(in the rows, 128 means zero)
Known rows, with every step that occurs:
kenur > befu: [120 118 137 196 169  77 107 142 115 145  86 135 154 136 112 149  96 116
 144 134 139 119 155]
befu > nesu > boliv > vemo > fesek: [123 107 165 157 144  64  99 138 108 163  83 155 130 157  95 173 130  57
 171 153 122 118 164]
kenur > befu > nesu > boliv > pipag: [130 123 131 194 162  79  93 148 136 137  94 125 148 142 120 162  95 118
 155 165 122 142 133]
zano > pipag > befu > nesu: [141 110 163 201 165  73  46 125 109 191  95 124 143 170 148 154 114 127
 124 120 132 104 168]
kenur > befu > nesu: [121 113 145 209 178  68  78 140 109 156  81 131 151 147 119 153  95 114
 127 154 131 117 148]
kenur > befu > nesu > boliv > pipag > zano: [149 132 120 193 168  87  88 130 136 144 102 110 140 162 142 168  94 127
 156 158 115 127 149]
boliv > vemo > fesek: [114 110 156 163 142  81 124 137 105 171  92 145 131 148  90 152 108  58
 159 128 129 106 173]
boliv > pipag > zano: [134 123 119 183 169 103 126 137 134 163 118  86 146 155 149 145  84  95
 138 126 135 116 156]
zano > pipag > befu > nesu > boliv > vemo: [140 111 186 168 146  71  52 121 115 179  75 150 129 165 127 180 140 110
 158 123 123 118 178]
kenur > befu > pipag > boliv > vemo: [147 113 161 167 153 112 111 114  81 159  63 146 107 128  92 178 109  92
 161 119 129 128 184]
nesu > befu > pipag > boliv: [148 103 121 162 167 116 112 118  64 165  77 106 133 145 117 153 125  69
 140 110 153 110 185]
zano > kenur > befu: [145 144 131 195 175  81  85 137 127 152  92 125 152 139 110 144 118 127
 151 130 153 112 174]
zano > pipag > befu > kenur: [153 136 142 178 149  89  74 107 105 198 108 110 162 158 143 139 134 126
 138  96 138  96 192]
pipag > boliv > vemo > fesek: [134 103 167 152 124 102 134 121  93 173  84 136 119 142  94 156 104  55
 175 126 138 119 179]
befu > nesu > boliv > pipag > zano > kenur: [166 145 121 180 173  89  80 131 151 162 112  87 143 173 153 160 124 106
 157 149 146 125 168]
zano > kenur: [136 130 135 180 174  82  98 141 128 163  96 112 157 148 118 140 124  95
 146 127 170 116 174]
zano > pipag: [132 109 149 168 164  84  93 137 111 174  95 130 149 153 134 159 103  98
 148 116 144 120 164]
nesu > boliv: [117 111 142 160 160  71 123 149 122 140  85 135 162 142 117 164 127  84
 171 135 154 136 155]
befu > pipag: [124 111 132 173 182  87 110 143  98 165  93 126 143 146 116 161 116  81
 135 120 148 115 165]
pipag > zano > kenur > befu > nesu: [164 144 129 210 190  76  54 116 122 170  93 110 138 168 138 153 116 133
 137 142 137  99 182]
fesek > vemo: [113 122 131 185 195  70 120 156 108 170  96 130 138 158 117 150  96  85
 150 119 149 109 144]
pipag > zano: [129 115 132 180 174  86 115 130 113 166  99 110 152 159 144 154 104  91
 142 118 145 109 170]
boliv > pipag > befu: [122 121 133 200 156  97 110 145 140 164 110  97 153 144 132 132  95 122
 129 120 140 116 149]

Rows:
[172 150 126 191 179  69  54 118 131 152  88 122 140 168 137 173 137 132
 165 147 139 113 183] => pipag > zano > kenur > befu > nesu > boliv
[128 114 173 176 136  62  79 128 112 172  84 151 126 163 103 167 139  89
 164 139 117 104 174] => pipag > befu > nesu > boliv > vemo > fesek
[135 139 121 191 148 103 113 125 130 178 122  80 171 143 135 119 114 117
 126 116 136 106 170] => boliv > pipag > befu > kenur
[152 106 137 146 142 120 117 107  55 180  81 130 105 148  88 160 129  45
 159 110 129  93 203] => nesu > befu > pipag > boliv > vemo > fesek
[141 122 127 177 168  86  99 135 138 157 108  97 146 168 152 163 104  96
 151 154 133 132 148] => befu > nesu > boliv > pipag > zano
[121 118 129 165 152  90 131 156 144 140 102 111 158 138 122 153 104  87
 169 143 146 145 138] => nesu > boliv > pipag
[121 108 156 211 174  68  73 138 115 174  90 116 155 158 136 143 113 113
 115 135 143 107 158] => pipag > befu > nesu
[168 150 116 213 183  96  65 123 143 169 112  87 133 163 147 147  95 139
 134 149 130 107 168] => boliv > pipag > zano > kenur > befu > nesu
[123 112 138 178 162  80 106 154 136 149 100 110 155 150 128 159 104  88
 149 161 139 144 132] => befu > nesu > boliv > pipag
[155 147 123 194 169  82  71 143 149 142  99 114 144 147 117 155 117 130
 159 165 137 135 150] => zano > kenur > befu > nesu > boliv > pipag
[145 103 140 161 163 108 121 125  84 168  83 118 127 140 120 164 111  76
 152 120 154 134 169] => befu > pipag > boliv
[169 139 153 166 161 117  88 108  94 166  69 134 108 135  90 170 129 102
 166 117 144 123 200] => zano > kenur > befu > pipag > boliv > vemo
[166 146 115 176 194  95  83 118 112 179 106 104 130 168 139 163 138  99
 144 107 153  96 200] => befu > pipag > zano > kenur
[167 162 106 199 172 106  90 126 148 159 117  91 138 153 139 144  97 139
 149 129 137 107 176] => boliv > pipag > zano > kenur > befu
[153 142 137 189 175  62  60 138 130 143  82 135 151 151 113 163 137 126
 163 158 147 127 165] => zano > kenur > befu > nesu > boliv
[133 132 136 188 155  84 102 119 112 177 105 103 177 147 129 127 135 112
 130 108 146  97 182] => pipag > befu > kenur
[162 154 120 195 179  86  80 116 128 159  96 113 141 156 133 152 117 135
 153 123 146 100 190] => pipag > zano > kenur > befu
[177 140 125 179 169 111  84 115  98 163  83 121 121 137 107 164 123 120
 161 122 156 121 188] => zano > kenur > befu > pipag > boliv
[144 122 122 172 187  92 107 125  98 174 101 115 131 164 142 169 117  88
 138 108 140 105 179] => befu > pipag > zano
[151 132 115 189 189  90  91 119  98 162  94 127 128 154 131 173 110 123
 142 112 126 100 181] => kenur > befu > pipag > zano
[172 165 107 179 163  97  96 128 157 141 109 104 140 153 134 160 117 138
 179 135 137 123 175] => nesu > boliv > pipag > zano > kenur > befu
[127 126 133 181 145  89 114 146 147 147 105 112 155 144 128 147 116 120
 159 128 141 130 146] => nesu > boliv > pipag > befu
